Each row was made from one small tree. Brackets hold a mark, then the marks that hang from it, in alphabetical order. Every link used is in the known rows. Write each row's tree.
Known rows:
{M {D S {V Q}} T}: [ 0.76 -4.47 -0.70 -1.13  3.06 -1.66  1.84  0.68 -3.80 -1.43 -2.82  1.04
 -4.13  2.83  0.70 -1.82  1.07]
{M {D V} T}: [ 1.26 -4.89 -2.11 -0.50  1.38 -1.43  2.20  1.83 -2.34  1.32 -0.37 -0.34
 -1.30  2.16  0.75  1.60  1.69]
{X {V D G Q}}: [-1.28  3.76 -0.33 -3.66 -1.86 -0.68 -1.46  0.71  1.09  0.73  0.77  0.05
  0.06 -3.83  1.83  2.13  0.18]
{V D G {Q P}}: [ 1.71  2.81  1.26 -0.99  0.12  0.54 -1.57 -1.92 -0.99  1.39  1.87 -0.11
  1.78 -1.69 -1.94  1.64 -0.25]
{Q P}: [ 1.96 -3.30 -1.10  1.40 -1.63  0.09  1.58 -2.39  2.94  1.53  2.78 -1.32
  1.36 -0.17 -1.40  0.87  0.25]
{M D}: [ 2.33 -4.05 -1.61 -0.23 -0.63 -1.01 -1.01  0.79 -0.26  0.44  0.91 -1.03
 -0.47  0.25 -0.18  2.44  0.78]
{D S {V Q}}: [-1.05 -0.99 -0.07 -1.47  0.63 -2.16  4.34 -1.12  1.01 -1.91 -1.96 -0.13
 -3.41  0.31  2.25 -2.86  1.43]
{M {D {V Q}} T}: [ 1.31 -3.63 -0.91 -3.12  3.11 -1.85  1.18  1.17 -3.55 -0.17 -1.43 -0.27
 -4.21  2.17  1.52  2.10  1.34]
{X {V {D S} G {Q P}}}: [-1.22  2.43  0.71  0.06 -2.37  0.66 -0.23 -2.57  0.65 -0.16  0.69  1.92
  1.81 -2.51 -1.00 -3.10 -0.28]
{M D T}: [ 2.72 -6.21 -1.68  0.00  0.64 -0.72 -1.25  2.20 -1.52  1.31  0.71 -0.77
 -1.40  1.36 -0.76  2.86  0.19]
{V {D S} {Q P} X}: [ 0.50  1.35  1.30  1.76  0.55  0.99 -2.69 -3.33 -0.38 -0.73  0.30  0.84
  1.30  2.54 -2.12 -1.43 -1.70]
{A {V D G Q}}: [-0.79  0.21 -0.02 -1.85  0.31 -0.03 -3.82  0.30 -0.18  0.80  0.40 -0.86
  0.35 -3.44  2.24  3.71 -0.23]
{M {D S {V G}} T}: [ 0.14 -2.57 -0.42  2.42  1.08  0.78  3.28  3.23 -3.15  0.77 -1.98  1.00
  0.09  1.28 -1.75 -2.77  0.80]
{R G}: [ 1.93 -1.70 -1.80  2.46 -1.15 -0.81  0.99  1.06  2.09  1.92  3.14 -2.08
  0.82 -2.74  3.29  0.69  1.06]
{V D G {Q P} X}: [ 0.78  4.87  1.52  0.90  0.36  2.48 -3.11 -1.21 -0.44  0.58  1.62  0.04
  3.02  0.78 -2.82  2.09 -1.86]
{V {D S} G {Q P} X}: [ 0.02  4.12  2.26  2.74  0.28  2.78 -2.48 -1.55 -0.74 -0.65  0.19  1.23
  2.86  1.46 -3.58 -2.00 -2.06]
{D S V}: [-1.04 -2.14 -1.13  1.18 -1.19 -1.58  5.59 -0.20  2.32  0.02 -0.93 -0.29
 -0.62 -0.06  1.32 -3.18  1.64]
{A {V X}}: [-0.85 -3.82 -1.55  2.20 -1.31  0.85 -1.80  1.18  4.20  0.26  1.13 -2.12
  0.61  0.44  2.44  3.45 -0.98]
{M {D S {V X}} T}: [-0.20 -3.49 -0.82  3.22  1.74  0.69  1.71  2.52 -1.95 -0.49 -1.94  0.94
 -0.47  5.00 -0.86 -1.90  0.06]
{D S {V G {Q P} X}}: [-1.16  3.25  1.86  2.67  0.20  2.40  3.41 -0.95  0.45 -1.54 -1.05  0.66
  0.82  2.42 -1.94 -3.96 -0.74]

Which tree is each row?
[-1.30  3.60  0.18  2.24 -1.04  1.55  3.30  2.80  2.71  0.74  0.24 -1.46
  2.13  0.83 -0.03  1.07  0.01]  {D {V G X}}
[-0.22  3.05 -0.14 -2.10 -2.06  0.30 -1.32 -2.02  0.81  0.95  1.97  0.52
  1.72 -3.08 -0.14  0.98  0.13]  {X {V D G {Q P}}}
[-1.42  0.79 -0.01  2.11 -1.27  0.27  5.66  1.49  1.95  0.22 -0.88 -0.19
  1.10 -1.22 -0.05 -3.78  1.21]  {D S {V G}}
[-0.56  1.68  0.97  0.25  0.80 -0.19 -3.08 -0.38  0.21 -1.44 -0.78  0.62
  0.03  1.79  0.07 -0.22 -1.43]  {V {D S} Q X}
[-2.36  0.65  0.12  4.52 -1.31  2.55 -3.37  1.68  1.16  0.53 -0.02  0.46
  4.05 -0.68 -0.30 -0.32 -1.37]  {A {V {D S} G X}}
[-2.06  2.72  0.19 -1.72 -2.05 -0.76 -0.53  0.27  0.99 -0.63 -0.68  1.34
  0.36 -3.36  1.02 -1.74  0.05]  {X {V {D S} G Q}}
[ 0.64  3.42  0.78 -2.54  0.24 -0.39 -2.12  0.57 -0.44  0.62  0.69 -0.79
  0.44 -2.54 -0.11  2.87 -0.06]  {V D G Q}
[ 0.15 -0.46  0.39 -1.47  0.51 -1.79 -1.21 -1.60 -0.41 -0.80 -0.56  0.50
 -1.09 -0.78  0.67 -0.89  0.03]  {V {D S} Q}
[-0.57 -2.12 -0.17 -1.63 -0.05  0.19 -1.05  1.02  2.14 -0.56  0.11 -2.01
 -1.59 -2.90  2.40  2.98 -0.38]  {A {V G Q}}
[-0.60  1.32  1.35  0.91 -0.04  0.39  4.80 -1.76  0.21 -0.62 -0.60  0.57
 -0.14 -0.12 -1.35 -4.29  0.81]  {D S {V G {Q P}}}
[-1.63  0.00 -0.74 -2.67 -1.72 -2.32 -0.97 -1.38  1.54 -0.95 -0.42  1.30
 -1.16 -2.03  2.30 -1.82  0.41]  {X {V {D S} Q}}
[-0.11  2.46  1.41 -0.52  0.18 -0.01 -1.25  0.14 -0.77 -0.43 -0.70  0.51
  0.51 -2.13 -0.62 -1.32 -0.44]  {V {D S} G Q}
[-0.80  4.52  1.91  1.08  0.33  1.52 -2.77  1.15 -0.48 -1.13 -0.97  0.51
  1.27  0.60 -1.40 -0.80 -1.83]  {V {D S} G Q X}
[ 0.36  1.34  0.41 -0.52  3.00  1.43 -0.23  3.77 -3.42 -0.78 -1.86 -0.08
 -1.46  3.59 -0.49  2.20 -0.58]  {M {D {V G Q X}} T}
[ 0.07  1.48  0.20  0.02  0.68  0.40  2.56 -2.27  1.17 -0.63  0.46 -0.83
 -1.00  2.86  0.14  0.68 -0.12]  {D {V {Q P} X}}
[-0.77 -0.29 -0.75 -1.09 -1.89 -1.18 -0.57 -4.09  0.78 -0.39  0.81  1.87
  0.27 -1.30  0.32 -2.97  0.25]  {X {V {D S} {Q P}}}
[ 0.98 -0.91  0.18 -2.33  2.88 -0.22  1.27  2.99 -4.02  0.16 -1.59 -0.25
 -2.62  1.03  0.05  1.76  0.80]  {M {D {V G Q}} T}
[ 0.16  0.37 -0.98 -2.90 -1.88 -1.22 -1.41 -3.89  1.29  0.91  2.18  0.57
  0.13 -1.87  1.05  1.47  0.37]  {X {V D {Q P}}}
[ 0.23  2.52  0.38 -1.65  0.86 -0.17 -3.64  0.07  0.44 -0.11  0.46 -0.90
 -0.31  0.94  0.66  3.84 -1.14]  {V D Q X}
[ 1.91 -7.02 -1.12  1.96  0.92 -0.41 -0.24  1.66 -1.68  0.06 -0.53  0.48
 -1.11  2.00 -1.69 -1.21 -0.02]  {M {D S} T}
